Each row was made from one small tree. Brackets hold a mark, then the marks that hang from it, in alphabetical order. Every link used is in the known rows. Write each row's tree.
In the rows, 128 means zero.
Known rows:
[rogus [folut [mapi [nedo baremak]]]]: [111 150 137 102 123 111 109 128  82  71 166 125  95  81 128 144  91 138
  80 141 167 130  86 128 136 102 126  81  63 103 172 180 119  79 114 131
 172 150 151  89 180 128  98 160 104  85  95 157 144 135 132 126  92 139
 173 144 129  94 108 146  87 125 120 135 118 138 130 133  70 102 135 131
 148 188  94 116 159  99 129  64 127 173 162 194 101 143]
[nedo baremak vube]: [117 131 116 129 138  99 135 118  93  83 157 150  61 101 159  98  59 167
 125 146 151 102 109  99 137 142 130 109  95 127 165 155 113 113 118 124
 160 122 122  94 168 148 111 143 108  88  92 135 127 141  78 126 106 153
 169 156 150  97 113 170  96 125 126 107 130 134 171 166  59 107 113 128
 131 168  84 118 130 102 130 112 116 153 139 182 144 147]
[mosefa [mapi folut nedo]]: [ 89 148 105 134 148  99 107 126  77 101 120 131 105 115 120  99 110 143
  85 151 146 143  98  95 119 106 137  79  61  95 149 170  99  80  96 146
 158 115 175  88 156 131 166 163 137  89  96 122 116 155 116 115 100 157
 134 153 128 116 112 171 118 101 115 117 112 144  92 124  45 134 118 132
 135 192 128 130 151  90 127  59 161 161 167 171 110 111]
[baremak [nedo [mapi [folut rogus] mosefa] vube]]: [129 128 116 149 161  90 127 119  92  83 124 147 102 108 169 116  66 135
 131 195 129  96 121  96 133 107 112  77  59  98 143 168 105  95 139 157
 175 120 144  96 148 160 126 164 141  73  97 129 142 111  65 129 125 158
 157 163 129 113 121 132  85 149 142 108 132 154 167 133  63 118 123 130
 125 181 140 143 125  79 104 104 128 123 121 211  94 140]
[rogus folut]: [116 149 129 103 109  97 105 117  86  85 171 101  83  81 110 138  82 152
  91 137 190 137  82 130 139 128 152  76  60 101 183 176 115  61 113 135
 179 125 157  85 172 133 109 153 118  93  97 153 147 137 133 127  77 135
 170 128 147  90 108 162 125 129 104 125 117 131 127 127  73 123 129 148
 147 177  87 100 160  89 119  51 105 157 154 192 114 136]
[baremak [nedo mapi]]: [135 136 101 160 135  82 107 118 104  91 160 101  95 104 159 107  77 142
 117 190 134 114 103  89 133 129 139  76  56  99 159 160 106  87 138 142
 179 118 136  75 156 140 115 160 140  59 104 140 126 142  91 130  97 154
 181 137 142  99 115 148 123 146 129 113 112 137 158 111  69 134 107 150
 128 165 109 128 146  81 110  79 134 120 128 217 101 142]
[folut [mosefa [mapi [nedo baremak]]] rogus]: [100 143 116 124 141  96 155  64  67  84 128  99 155 103 120 106 105 144
 111 145 139 124  99 146 125  78  85 106  82 113 166 192 137  91 128 155
 165 132 113  72 163 132 135 175 106  63  85 122 138 168 120 129 158 164
 141 134 145 135 118 172 118 100  70 113 103 133 150 147  66  91 165 140
 118 191 112 114 170  72 128  86 142 141 140 167 148 141]
[mapi [folut rogus] [nedo baremak]]: [ 85 155 148 100 159 110 108 104  70  82 129 143 122 103 136 101  83 139
 105 154 114 137 115 126 126 113  90  85  88 106 153 181 108 103 112 141
 143 151 143  84 146 139 171 162 123  86  72 148 116 109 109 101 134 156
 151 170 124 130 111 137  85 107 105 122 122 164 127 135  47  96 146 138
 125 220 122 133 145  93 116  90 174 167 166 192  88 129]
[folut [mapi [nedo baremak vube]]]: [117 142 125 135 152 117 120 118  78  85 141 149 109 114 160 124  97 133
  86 160 125 123  85 111 132 102 114 101  68 115 155 170 121 110 133 132
 159 155 129  89 174 129 104 157 114  67  83 157 122 154 110 127 114 144
 169 153 120 110 114 139  78 124 143 126 114 137 134 145  69  87 119 140
 132 184  96 128 146 100 134 100 146 175 156 192 122 135]
[mosefa [mapi [nedo baremak]]]: [ 98 142  99 147 143  95 126 122  87  85 138 122  93 111 128  88 103 153
  97 142 141 128 104  92 121 118 139  90  77 106 152 161 106  88  99 138
 160 113 146  82 165 131 137 151 120  93 106 111 113 161 114 117 102 165
 150 147 142 109 114 184 115 102 107 122 107 133 113 131  46 135 111 127
 137 179 109 129 155 100 133  67 149 160 161 167 117 128]
[rogus [folut [mosefa [mapi [nedo baremak vube]]]]]: [102 140 125  98 122  95 139 128  84  83 154 115 101  75 109 131  82 157
 100 135 179 120  98 119 124  93 127  83  80 103 177 173 119  78 105 140
 175 127 153  89 182 139 102 160  99  90  99 126 156 138 112 130 108 147
 155 143 145 101 118 170 106 118  97 122 128 129 146 157  62 120 145 108
 144 182 113 119 154  88 132  65 113 143 151 176 129 141]
[rogus [folut mosefa]]: [109 144 131  91 104  93 123 107  86  90 163  90 112  76 106 143  86 153
  93 142 184 139  82 136 129 110 135  80  67 103 188 177 127  66 117 139
 182 135 152  78 178 132 112 159 106  81  85 156 155 141 131 127  97 136
 169 123 150 100 115 160 132 126  93 124 118 123 137 144  75 114 148 145
 142 179  92 107 164  76 125  55 104 149 151 192 130 140]
[nedo baremak mapi]: [113 133  94 153 140 100 127 119 104  56 166 132  73  99 171  90  76 167
 124 154 148  94 103 102 140 135 126 109 105 126 155 155 115 118 118 124
 172 125 129  97 174 139 112 159  95  91 101 137 106 139 110 121  96 158
 189 162 152  87  97 168  93 120 125 115 124 140 152 158  54 112 118 138
 128 175  83 126 150 103 124  96 130 163 142 187 127 158]
[folut [mosefa mapi] rogus]: [107 139 106 127 130  94 149  51  66  95 128  91 155 107 117 114 108 145
 110 148 160 129  84 155 130  82  95 109  67 110 170 196 141  80 133 157
 178 126 120  74 167 129 140 178 111  60  88 127 143 182 128 136 150 160
 142 121 150 129 112 178 135 101  69 107 100 129 145 143  77  89 164 156
 116 182 108 101 173  65 124  82 129 140 129 166 164 139]
[mosefa mapi]: [109 140  85 152 127  92 115 106  86  96 139 107  88 117 125  99 106 154
  91 143 168 133  84 103 131 121 158  95  58 103 162 168 111  70 107 143
 173 101 157  83 165 127 139 156 127  85 106 118 121 184 124 125  87 159
 147 128 148 101 107 190 143 105 105 115 101 126 110 125  60 132 107 149
 133 163  95 110 163  88 128  59 131 157 149 166 142 126]
[mapi folut mosefa [nedo baremak]]: [ 76 128 148 106 175 103 123 132  92  76  97 146 130 106 147 106  94 139
  92 160  95 143 139 104 107 122  97  84  97 102 146 157 106  95 102 157
 155 151 170  85 162 143 201 133 127 119  62 150 109  84 102  74 127 164
 151 184 126 138 129 122  75 111 124 147 124 157  92 145  36 108 135 142
 143 223 138 180 127  87 125  79 148 188 180 191  68 121]
[vube [nedo baremak]]: [135 143 134 144 138  85 107 117  85  73 190  96  97 105 119  88  74 143
  84 152 123 136  96 109 131 135 131  75  92 124 163 151 106 106 104 137
 153 139 138  60 168 129 123 145 123  94  79 143  78 159 116 105  85 157
 173 136 144  98 104 165 107 118 109 131 100 133 146 119  64 117 119 166
 143 187  81 110 121 106 130  79 117 156 150 187 112 139]
[mosefa [mapi nedo]]: [104 145 101 149 145  94 121 117  83  96 132 116 101 117 123  95 109 148
  88 149 148 138  91  93 122 114 148  85  59 102 155 165 106  78 105 147
 166 110 152  79 163 129 137 156 136  86 103 116 115 167 120 123  99 158
 143 135 137 114 113 180 124 105 110 118 104 131 101 122  52 139 111 140
 138 178 113 125 156  92 130  57 146 154 163 170 116 117]
[nedo baremak [vube [mapi [folut rogus] mosefa]]]: [114 137 135 135 159  95 140 115  90  61 126 179  86  87 155 109  52 152
 114 162 137  96 125  95 137 112 105  89 112 124 152 146 119 122 106 144
 157 129 153 107 165 152 141 160 104 107  96 119 116 140  82 113 116 173
 157 175 142 119 106 149  88 121 139 111 135 152 154 165  60 100 142 121
 131 179 111 132 116 102 148 121 101 172 134 170 115 140]
[rogus [folut [mapi [nedo vube]] mosefa]]: [112 143 139  94 125 108 131 119  76  87 153 124 124  82 118 159  94 137
  82 151 168 129  78 136 128  80 115  82  58 103 178 183 128  82 127 140
 178 154 147  88 188 132  90 171 105  69  82 160 160 140 122 136 112 130
 164 139 128 106 118 142  96 129 116 131 121 131 138 153  80  93 152 126
 143 191 108 118 159  84 132  72 118 157 152 193 125 139]
[mosefa [mapi folut [nedo baremak]]]: [ 83 143 104 130 149  98 113 129  82  88 126 139  97 109 127  92 100 150
  91 148 139 134 111  93 118 108 129  89  75 100 149 166 100  89  87 142
 153 123 168  89 156 131 167 159 122  96  99 117 112 149 111 110 104 164
 139 163 133 112 109 171 106  97 113 119 116 146 107 134  39 128 115 120
 135 193 124 135 149  96 131  68 164 163 167 167 109 123]

Which tree is each row?
[121 115 103 157 168 104 162 132 106  48 130 177  71 103 187  99  64 164
 138 156 140  71 125  96 138 125 116 113 111 130 142 149 114 130 125 139
 174 118 133 117 179 164 103 150 100 109 100 121 124 113  70 120 115 163
 169 187 144  97 111 156  57 127 147 115 148 143 165 188  47 104 126 116
 132 181 110 152 120 107 127 120  98 161 133 177 121 155] -> [nedo baremak [mapi mosefa] vube]
[104 138 118 126 147  99 163  69  65  88 125 114 152 104 126 109  99 145
 117 147 143 114  99 143 125  75  84 107  82 114 161 190 134  99 131 155
 163 132 111  77 164 139 126 177 106  64  87 115 142 166 107 136 163 162
 137 140 141 135 116 172 108 104  77 107 110 134 158 157  65  90 168 132
 116 191 119 114 162  76 128  95 138 137 134 167 150 141] -> [folut [mosefa [mapi [nedo baremak vube]]] rogus]
[116 137 131 106 121 110 115 116  85  71 146 117 102  89 129 156  98 137
  77 142 175 134  82 139 141 108 131  84  54  98 174 183 129  62 120 143
 186 144 163  93 185 127 110 153 107  95  93 162 150 138 134 120  88 139
 168 138 134  96 114 142  96 126 117 143 115 133 116 132  79 100 132 145
 150 182  96 118 160  87 128  58 105 178 152 193 107 139] -> [rogus [folut [mapi mosefa]]]
[104 142 117 103 108  90 128 112  84  89 156  97 108  78 102 138  93 157
  91 136 192 133  83 129 125  98 136  83  64 100 182 180 122  62 106 142
 185 122 159  84 183 130 116 163 102  86  96 137 155 153 130 130  94 143
 158 126 151  98 115 174 131 117  90 123 117 124 133 144  71 122 143 130
 143 176 102 107 166  77 129  51 109 147 148 177 135 138] -> [rogus [folut [mosefa mapi]]]
[119 135 142 132 173 125 146  81  67  60 109 156 145 116 166 128 101 117
  98 155 114 112 103 151 144  84  75 111  70 116 144 192 136 104 146 157
 163 159 113  92 166 138 118 162 111  76  82 145 135 134 108 121 157 158
 149 165 113 136 120 125  47 118 123 136 114 149 142 146  72  59 154 144
 128 203 114 136 147  93 126 113 135 181 140 186 105 146] -> [folut [mapi mosefa [nedo baremak vube]] rogus]
[130 124 106 161 166 103 153 122  96  71 120 164  88 118 171 114  77 156
 124 170 155  90 103 106 141 118 134  97  78 119 146 156 112 109 140 152
 181 110 143 115 172 164 105 159 133  95  97 137 126 126  84 129 110 148
 158 169 134 105 113 149  82 134 152 110 141 137 140 167  60 114 129 142
 134 177 117 140 125  94 122 104  87 155 131 182 124 135] -> [nedo [mapi mosefa] vube]
[126 138 126 144 150  89 117 129  86  60 179 120 108  99 124  91  75 145
  91 166 121 120 100 109 131 110 106  74 100 124 153 153 105 124 104 138
 158 146 153  78 168 136 128 168 115  92  77 142  79 144 112 110  93 157
 169 158 136  98  98 158  91 116 121 127 117 146 149 140  59 110 137 144
 134 200 101 126 119 104 129  90 124 150 145 188 110 146] -> [vube [nedo baremak [mapi [folut mosefa]]]]
[ 81 137 144  97 164 102 131 132  76 101 121 156 124  95 136 111  80 148
 107 167 112 129 117  98 105 101  87  85  96 112 157 164 109 121 113 136
 149 152 150  89 163 147 161 159 117  79  59 149 126 109  83 109 139 148
 151 176 125 131 124 136  85 117 120 115 138 153 139 171  45 100 146 118
 127 216 133 151 126  85 129 107 158 153 166 191 117 125] -> [mapi [folut mosefa] [nedo baremak vube]]
[135 140 133 154 164  93 115 113  77  61 153 120 121 117 122 103  88 131
  83 170 122 126  94 126 139 107 113  67  78 115 147 164 106 105 117 162
 165 138 160  82 161 144 140 169 141  98  77 145  86 137 119 104  95 155
 154 155 126 113 102 145  90 119 122 133 112 150 128 119  65 111 141 169
 141 207 114 126 116  98 119  79 109 156 143 185  91 134] -> [vube [nedo [mapi [folut rogus] mosefa]]]
[130 144 130 138 143  77 120 107  88 104 143 127 111  95 142 120  60 133
 112 196 134 116 108  89 128 100 119  65  62 100 163 158 112  95 132 153
 168 124 145  81 151 144 126 172 139  57  94 129 135 152  74 134 120 156
 163 138 138 122 121 141 126 148 128 100 117 144 173 119  75 122 131 138
 121 167 125 121 131  74 124 106 124 118 120 207 111 135] -> [baremak [nedo [vube [mapi [folut mosefa rogus]]]]]
[150 153 154 172 156  72 114 119  92  61 155 110 126  99 102 106  77 121
  51 178 115 140  97  92 131 106 136  42  92 116 155 127 111 100  96 173
 164 133 180  68 170 127 138 161 142 110  87 131  55 178 131 100  74 173
 162 136 138 130  99 145 128 125 139 139  95 136 103 101  73 133 144 180
 152 183 104 126 104 103 157  72  72 173 146 175  77 123] -> [vube [mapi mosefa] nedo]
[102 156 157 132 169  93 121 111  90  64 110 150 133  91 130 113  79 127
  81 172 110 130 124  99 126  98 100  62 104 108 147 148 118 105 100 162
 154 141 174  89 158 135 181 169 123 109  87 129  92 133 120  93 118 177
 156 169 132 149 106 128 101 113 132 130 116 158  99 127  55 112 161 149
 139 203 128 150 129  94 151  89 122 186 158 177  68 124] -> [vube [mapi [folut rogus] mosefa [nedo baremak]]]
[133 144 129 152 151  90 135 117  94  85 125 152  91 104 140 120  69 147
  97 171 151 115  97  91 136 119 144  78  79 116 161 142 118 101 124 154
 171 112 157  99 169 147 123 156 135  95  96 130 114 160  95 123  98 156
 158 145 140 121 111 150 119 135 147 109 122 133 126 143  70 122 133 155
 137 164 103 123 119  94 145 100  79 164 135 175 121 125] -> [nedo [vube [mapi mosefa]]]
[ 95 146  94 134 138 100 106  93  71  93 123 128 101 113 119 102 107 147
  96 145 168 135  91 124 136 103 128  92  55  99 154 186 112  72 104 148
 166 114 166  92 154 131 166 170 127  89 100 120 127 169 123 123 106 162
 131 143 137 112  99 178 126  97  98 109 108 145 113 124  59 116 125 140
 127 182 116 106 160  85 120  65 150 156 147 166 132 123] -> [mosefa [mapi [folut rogus]]]
[107 123 114 139 177 111 153 123  90  46 114 196  84  99 183 105  64 158
 143 162 139  70 132 114 141 108  86 108 112 125 136 165 114 131 122 144
 166 128 142 126 163 168 131 164  99 111  96 124 131 100  71 119 133 165
 152 203 133 106 106 144  41 119 142 112 155 162 168 187  48  89 144 107
 125 199 128 148 120 103 120 126 114 166 129 178 116 152] -> [nedo baremak [mapi [folut rogus] mosefa] vube]
[ 95 132 106 127 133  87 143 103  84  98 133  96 136 104 119 105 107 156
  97 152 139 137  97 108 111 100 117  98  81 109 169 166 126  90 114 145
 171 130 137  70 177 125 141 158 109  71  83 131 123 168 115 119 127 158
 156 135 148 121 123 173 135 105  94 118 105 123 128 154  56 113 139 139
 129 182 108 134 161  76 137  75 141 147 154 172 148 132] -> [folut [mosefa [mapi [nedo baremak]]]]
[106 124 144 130 180 101 155 132  96  73 106 151 114 113 160 101  83 149
 108 154 104 117 133  99 115 130 115  93 100 117 148 148 110 105 118 156
 157 131 133  87 171 152 140 127 127 112  77 136 119  98  81  97 132 162
 157 173 131 132 137 136  68 126 132 138 128 139 121 157  44 113 129 136
 144 200 125 172 120  99 131  94 114 170 163 185  85 127] -> [mapi mosefa [nedo baremak vube]]
[105 142 138  90 120 107 127 121  81  77 157 113 124  76 119 152  97 138
  81 146 161 131  85 136 125  86 109  86  70 103 179 183 131  81 118 137
 176 160 146  83 189 125 101 166  91  73  84 160 152 138 130 126 111 137
 173 139 134 103 114 145  95 123 108 136 117 130 137 149  75  92 151 124
 142 193 102 122 168  85 135  70 125 165 158 193 123 146] -> [rogus [folut [mapi [nedo baremak]] mosefa]]
[106 143 140  92 126 108 131 124  77  80 157 128 118  78 124 154  89 139
  88 146 163 122  87 131 129  82 106  86  71 105 176 180 131  86 123 136
 175 159 144  90 188 132  91 167  95  74  83 155 156 138 119 132 116 135
 167 146 129 103 117 144  85 126 115 133 126 131 147 158  74  93 151 117
 142 190 107 121 157  87 134  79 125 157 153 190 124 146] -> [rogus [folut [mapi [nedo baremak vube]] mosefa]]
[127 164 160 140 150  77 111 109  77  60 170 124 130  80  97 103  61 125
  68 175 110 130 104 104 132  82  91  51 113 122 158 143 118 126  89 158
 148 156 171  73 160 128 150 185 113  92  80 125  64 178 123 105 103 176
 159 151 138 129  89 149 116 111 118 122 105 153 144 122  70 106 166 149
 136 198 109 111 112 100 156  99 112 163 138 173 102 136] -> [vube [mapi [folut mosefa rogus]] [nedo baremak]]
[140 135 103 160 148  86 122 125 100  93 155 131  83 107 166 111  64 145
 128 193 139  98 105  83 134 121 139  79  56 103 153 157 102  99 142 142
 176 113 133  89 155 152  97 162 143  59 107 133 135 136  68 143 104 149
 173 147 137  96 120 148 105 154 142 102 129 140 178 127  68 131 109 133
 126 162 115 127 131  86 111 101 123 110 120 214 108 142] -> [baremak [nedo mapi vube]]
[127 142 128 144 154  92 119 114  80  59 177 121 115  99 126  93  77 142
  94 163 119 117 103 123 134 103  96  77 103 125 152 160 109 123 108 146
 157 147 146  78 164 139 124 174 112  90  78 138  83 144 113 113 103 160
 165 157 136 104  96 156  85 115 114 125 117 150 157 140  63 103 145 145
 132 205 103 119 122 103 124  93 127 150 140 188 113 149] -> [vube [nedo baremak [mapi [folut mosefa rogus]]]]
[123 149 137 138 158  95 132 107  80  84 117 168 101 101 138 126  66 139
  97 173 150 115 103 104 139 105 125  76  77 112 156 153 116 102 121 158
 165 121 166 104 160 151 143 166 135  97  90 130 120 151  95 122 107 157
 147 157 135 128 107 145 112 129 143 107 129 146 130 146  69 111 146 149
 131 178 119 122 119  90 139 106  90 166 133 176 116 123] -> [nedo [vube [mapi [folut rogus] mosefa]]]
[135 169 150 152 146  78  86 126  81  76 170 123 112  95  90 109  71 123
  50 185 126 148  87  88 134 100 130  33  84 111 159 133 103 110  90 156
 154 141 195  74 158 126 150 178 143  97  83 135  56 182 132 105  66 163
 160 141 131 122  88 148 136 121 139 124 102 148 108 101  71 131 143 168
 145 189 108 109 106 103 151  76 100 169 147 179  88 117] -> [vube [mapi folut] nedo]
[ 98 130 106 128 139  89 151 107  84  97 129 110 131 104 122 107 100 155
 102 153 141 127  98 105 112  96 116  99  83 111 166 165 124  96 118 145
 169 126 134  76 177 132 136 161 110  69  84 125 131 165 103 123 130 155
 151 138 147 120 124 174 123 108  99 114 113 123 138 163  58 113 139 129
 128 182 115 134 153  78 138  84 134 143 151 170 152 131] -> [folut [mosefa [mapi [nedo baremak vube]]]]
[112 145 131 127 146  93 138 112  85  72 142 171  89  81 144 110  52 155
 115 166 144  97 115  96 135 103 104  91 111 125 161 150 122 128 109 135
 155 132 145 104 164 147 128 170  99  89  93 121 117 155  83 124 119 165
 160 167 144 116 103 159  97 120 129 100 134 147 168 172  63  98 148 118
 123 178 104 116 122  99 146 126 113 163 130 173 134 144] -> [nedo baremak [vube [mapi [folut mosefa rogus]]]]
[115 132 131 136 158 115 119 108  83  80 114 127 142 123 155 133 119 120
  70 164 117 144  88 124 126 105 116  96  54 106 152 173 128  83 139 152
 173 157 143  80 180 123 137 150 127  80  74 165 118 144 128 107 115 147
 166 145 119 127 123 126  87 122 136 146 101 132  94 129  69  89 126 171
 140 193 106 148 153  84 132  78 133 189 163 195  99 124] -> [folut [mapi mosefa nedo]]
[115 127 132 135 164 117 137 120  85  73 115 155 124 117 167 128 102 130
  83 162 113 122 100 115 127 101 106 103  72 114 149 165 127 102 133 147
 166 155 136  93 180 134 125 147 115  86  77 154 122 136 107 113 125 154
 163 163 120 124 126 127  63 124 146 140 114 137 121 151  64  82 125 143
 139 193 109 154 140  95 136  99 129 186 157 188 107 135] -> [folut [mapi mosefa [nedo baremak vube]]]
[ 91 133 153 113 184 106 128 135  82  93  82 163 126 119 143 120  92 135
  93 172 109 140 124 105 111 113 110  76  73 100 145 161 103  93 118 165
 156 140 176  97 156 155 184 142 149 111  61 150 124  86  86  93 125 150
 134 182 114 144 133 117  75 120 141 133 134 157  92 148  43 112 137 142
 142 221 151 174 114  86 122  85 130 172 172 190  75 107] -> [mapi folut mosefa [nedo vube]]
[129 153 164 148 166  80 114 115  84  44 148 137 126  88 110 102  66 119
  65 175 103 126 121 103 136  93  93  49 115 119 147 138 114 117  83 169
 152 148 180  77 160 131 168 171 119 119  82 120  59 157 121  92  96 184
 153 163 133 134  95 138  95 112 128 139 106 158 122 115  65 111 160 153
 145 203 120 132 100 106 154  92  95 181 143 170  73 134] -> [vube [mapi [folut rogus] mosefa] [nedo baremak]]
